Each row comes from the steps of one walk. Every step used is in the known rows, and no mark comes twice. Write the walk behind each row, first mark first.
Known rows
X/R: [  3.4   0.7  -2.8  -1.6  -7.3 -10.5  -9.0  -1.4  -6.9  -5.9  -9.8  18.8
   4.4  -0.3  10.2   3.6   6.1 -13.6  -3.3  -7.0   1.6 -18.4 -22.8  25.0]
R/V: [  6.1  -1.9  12.2 -15.1  -9.0  -1.0  10.9  -5.6  -8.1  -2.8   2.6  27.5
   6.3  21.6   4.1   7.5 -14.7   1.4 -10.0  -3.9 -18.7 -22.4  -0.1   9.1]
P/B: [ 10.1   8.1   3.5 -13.5  -2.1 -15.7  13.4  -6.2 -18.1  -5.1  -2.4  28.8
   0.7  17.3   8.1   7.3 -10.7   1.1  -3.4   3.2  -8.5 -36.2  -1.7  -6.3]
W/X: [-11.4   8.7  -5.1 -11.5   3.5  -1.4  -5.2   1.3   9.6   1.9  -9.3  29.9
   3.2  19.2  17.3  22.5  -6.0  -8.1  -8.4   3.4  -6.6 -41.8 -13.8   2.5]
Y/T/X/R/V/B: [ -2.1  -6.8   9.9  -1.8  -5.7  10.4  41.6  -5.0 -20.6  -8.6  -2.2  41.0
  11.7  15.2  -9.9   2.0 -12.0  -4.0  -8.2 -17.8 -13.6   2.2  -8.2   8.2]
X/R/P: [  7.2   7.0  17.4  -4.0 -20.5 -19.4  12.1  -2.4 -16.7  -1.2 -10.7  21.8
  10.8  -6.1   2.8  -0.9  -6.5  -3.2   3.0  -4.0 -11.0 -17.7 -12.5  22.5]
W/Y/T/X/R/P/B: [ -0.9  14.7  13.9   3.9 -11.0  -3.1  39.2   0.0 -28.6  -3.0 -14.7  29.7
  12.1  -4.6   2.0  -0.8  -7.5  -6.7  -0.7 -15.4  -9.4 -19.6  -1.9  -9.2]
Y/W: [ -5.6   0.2   1.6  -9.2 -18.2   7.4  -3.3   8.7  -7.4  -6.8 -15.5  27.4
  -4.7   1.7   6.5  21.6   5.8 -21.9 -21.4  -9.1 -12.0 -33.8  -7.0  -0.4]
Y/W/X: [-17.8   8.4  -3.4  -7.9  -6.9  13.8  -0.9   9.9   5.9  -1.3 -15.6  34.0
   1.9   9.7  10.5  26.8   2.7 -20.0 -20.0  -7.1  -9.6 -42.5 -15.1  -5.7]
R/P: [  5.7   7.3  18.5 -13.7 -18.7 -20.2  11.9  -3.2 -12.4   1.3  -9.4  24.6
   4.6   5.6   5.5   9.3 -16.0   2.0   0.3   5.3 -18.3 -29.1   1.3   9.7]
V/B/P/R/X/T: [-17.5  11.6  13.5 -15.2 -24.5   1.3  13.3  -8.3 -22.3   1.8   2.6  49.3
  15.6  42.2  -7.8  -5.6 -25.1   0.1   5.7 -15.3  -2.4 -28.4   8.8 -19.1]
Y/W/E: [ -5.4   8.6   5.7  -8.2 -22.9  -3.6 -13.6  19.7   1.5  -6.8 -17.5  30.8
  -3.8   4.9  24.5  25.6  13.5 -20.7 -33.0 -14.5  -7.0 -42.9  -7.4  -1.0]
W/X/R/P/B/V: [ 15.0  11.3  21.5 -10.3  -4.2  -6.9  46.0  -6.6 -28.7  -3.6   2.6  47.7
  25.8  15.5 -15.9 -12.7 -14.7   4.9  -2.8  -9.8  -8.9 -19.5  -5.0  -2.0]
P/B/V/R/X: [ -2.4  10.5  10.9 -29.2 -19.7  -8.0  11.5 -14.2 -24.3  -4.6  15.1  52.0
  16.9  36.0 -12.2   1.6 -18.4  16.3  -1.5 -15.9 -12.0 -19.2  12.5  -4.0]
B/V/R: [ 12.7  -3.5  14.4 -17.8   1.2   1.6  20.9 -12.2 -11.9  -4.7  16.1  49.3
  15.6  31.0 -18.7  10.4 -18.5   9.8  -7.1  -4.2 -10.7 -28.2   8.5   9.3]
B/P: [  6.5  11.7  13.8 -22.3  -7.1 -20.7  12.6  -3.2 -22.0   1.1  -8.4  33.4
   5.3  16.1   2.0   8.3  -7.6  -3.5  -0.9   7.8  -8.3 -28.9  -0.7   3.8]
V/B: [  8.8  -1.6   3.2 -16.1  -2.2  -7.7  16.9  -7.4 -12.1  -6.2  -2.5  43.2
   3.1  28.3  -3.0  12.2 -14.0   1.1  -6.4   5.7 -13.5 -23.4  -5.1   6.3]
P/R/X: [-11.6  12.8  -2.6 -27.7 -24.1 -18.8  -9.1  -8.6 -18.8  -0.8   6.5  26.5
   0.1  28.1  15.7   1.9 -14.6  11.7   2.3  -7.7 -10.4 -30.8   0.4  -3.2]
T/X: [-17.9  -0.3  -2.0  -6.0  -4.7 -10.2  -0.6   5.5  10.6   1.8  -8.6  15.3
 -12.7  -0.8  18.4  25.1  -6.8 -13.7  -1.9  -3.6  -7.4 -30.6  -3.4   6.5]
W/X/R/V/B/P: [  7.9  12.6  22.1 -18.3  -4.2  -4.7  46.9  -7.3 -32.6  -0.3   1.6  56.4
  24.2  28.0 -18.9  -3.7 -15.2   4.4  -3.3  -2.7 -14.9  -9.5 -10.1   6.4]
T/X/R/V/B: [  2.9  -3.3  11.3  -5.5  -6.5   3.1  36.6  -5.2 -15.5  -5.6   5.0  41.9
  11.5  17.8 -11.4   1.5 -14.5   0.7  -6.0 -12.3 -16.7  -2.2 -10.7  15.6]
V/R/X/T/Y/W/E: [-29.8   9.2  13.2  -2.1 -34.0  11.2 -11.8  16.4   0.9  -6.6 -20.1  44.0
   6.7  12.6  12.9  29.8   8.2 -26.5 -27.9 -36.6  -0.6 -37.0  10.1 -17.6]

Write each row's walk
[-27.1   6.7  -1.8  -2.3  -7.0  16.6   2.8  10.6   4.0  -2.5 -24.4  33.5
   2.9   4.1  10.4  32.8   5.7 -29.1 -19.6 -15.5  -6.8 -39.8  -8.0 -13.8]  T/Y/W/X
[-17.7  -1.9   3.4  -1.7 -18.2  10.4   0.5   9.4  -9.0  -8.1 -26.8  26.4
  -4.1  -4.8   6.7  29.5   9.0 -33.3 -20.2 -18.8  -7.9 -30.4   2.0 -10.6]  T/Y/W
[  0.2   4.6  22.2 -11.9  -8.1  -1.9  54.2  -4.8 -36.5  -3.4  -4.7  46.9
  16.9  15.1 -15.9  -1.6 -12.5  -2.4  -3.2 -11.6 -12.2   0.9  -2.1   1.9]  Y/T/X/R/V/B/P
[ 22.3   7.4  23.8 -11.1  -8.7 -12.9  44.0  -8.2 -35.1  -6.0   3.3  43.1
  22.3  13.1 -17.2 -16.2 -14.5   5.6  -2.1  -9.5  -9.7 -15.8  -0.9   1.4]  X/R/P/B/V
[  8.9  12.3  12.5 -22.6  -4.8 -21.3  25.2  -9.0 -32.6   2.4   9.2  31.9
   4.9  24.8   3.1  -2.0 -19.1  11.6   3.9   7.9  -8.9 -40.8  -0.7  -4.0]  B/P/R
[-28.0   6.3  15.6  -5.5 -30.4  18.0  25.0   3.9 -29.5  -4.8 -17.0  49.6
  11.6  17.0 -13.2  12.0  -6.5 -24.8 -11.1 -30.6  -6.1 -25.2  11.7 -30.9]  V/B/P/R/X/T/Y/W
[-12.7   0.0  -4.2   4.7  -7.6  -9.6  -1.6   4.7   2.3  -2.0  -9.9  12.9
  -2.7 -12.0  14.2  10.5   5.4 -18.9  -0.1 -13.5   1.6 -15.6 -21.8  22.5]  T/X/R
[ 11.8   7.6  22.5 -22.3  -8.9  -8.3  37.7 -11.3 -33.1   1.1  16.4  35.9
  12.9  30.0  -4.7  -7.1 -25.5  16.7  -2.3  -1.0 -19.9 -28.1   4.1  -1.3]  B/P/R/V
[-19.5   2.2  12.8 -11.0 -21.9  14.3  -2.9  -8.3  -2.2  -1.0   3.8  49.6
  18.9  38.6 -13.3   3.7 -20.5  -5.6  -0.9 -24.0  -0.6 -26.1  14.4  -9.3]  B/V/R/X/T
[-10.5  -5.5   8.1   3.0  -9.8   8.5  21.2   0.6 -10.1  -5.2  -6.1  19.6
   7.4  -1.8   4.5   3.6  -3.4 -12.2  -8.1 -24.2  -8.1  -2.8 -10.2  12.7]  Y/T/X/R/V
[-13.4   1.9  10.0   2.4 -12.3  18.2  18.5   3.3 -10.5  -5.1 -11.1  32.2
  16.8   3.0  -1.4   9.3   2.6 -18.9 -16.5 -26.6 -10.3 -13.4 -14.2   5.6]  T/Y/W/X/R/V
[ -5.5  -1.3  11.7  -1.9  -9.2  19.0  39.4  -1.4 -20.9  -8.4  -6.8  51.6
  19.1  17.4 -16.0   7.8  -6.5 -11.4 -15.9 -22.4 -15.2  -6.2 -11.1   1.5]  T/Y/W/X/R/V/B
[ 14.9   8.3  23.8 -19.5  -9.0 -10.4  45.1  -9.0 -38.7  -3.1   2.2  52.1
  20.8  25.1 -19.7  -7.1 -14.9   5.4  -2.2  -2.3 -15.4  -4.9  -6.0  10.1]  X/R/V/B/P
[ -3.4  10.5  23.6 -11.3 -11.5   6.8  52.3  -0.6 -36.4  -3.6  -9.4  58.4
  24.4  17.4 -22.0   3.9  -6.7 -10.2 -10.8 -15.9 -14.4  -7.1  -5.1  -4.7]  T/Y/W/X/R/V/B/P
[-21.5  12.2  11.8 -14.1 -26.0  -0.5   0.4  -5.9 -15.7   3.3  -0.2  38.4
  12.6  34.8   0.4  -4.1 -21.3  -3.9   6.0 -16.7   0.5 -33.7   8.9 -18.3]  B/P/R/X/T
[-24.6   2.0  15.6  -3.7 -16.6  12.1  14.9  -8.1 -14.6  -4.4  -8.9  48.6
  19.1  28.3 -12.7  10.0 -16.2 -15.2   0.2 -32.0   2.5 -22.5  24.1 -27.2]  P/B/V/R/X/T/Y
[-30.9   8.3  13.1  -6.3 -21.9   0.1   5.6  -4.3 -17.3   1.0 -16.2  35.4
  10.9  23.0   2.3   8.8 -13.4 -18.4   5.2 -24.4   3.8 -28.8  17.6 -25.9]  B/P/R/X/T/Y
[-19.7  11.0  20.1  -3.7 -30.4  12.3  10.3  13.0 -13.4  -8.5 -12.4  55.4
  15.6  19.1   0.3  18.2   3.0 -20.7 -28.7 -41.5  -1.1 -33.4  15.4 -27.3]  P/B/V/R/X/T/Y/W/E
[ 14.8   3.6  31.0 -17.1 -13.2  -9.4  35.7 -11.5 -20.7   0.1   9.8  46.7
  20.1  19.1 -19.9   4.4 -26.0  15.5   0.4  -1.4 -20.9 -25.1  11.8  10.3]  B/V/R/P
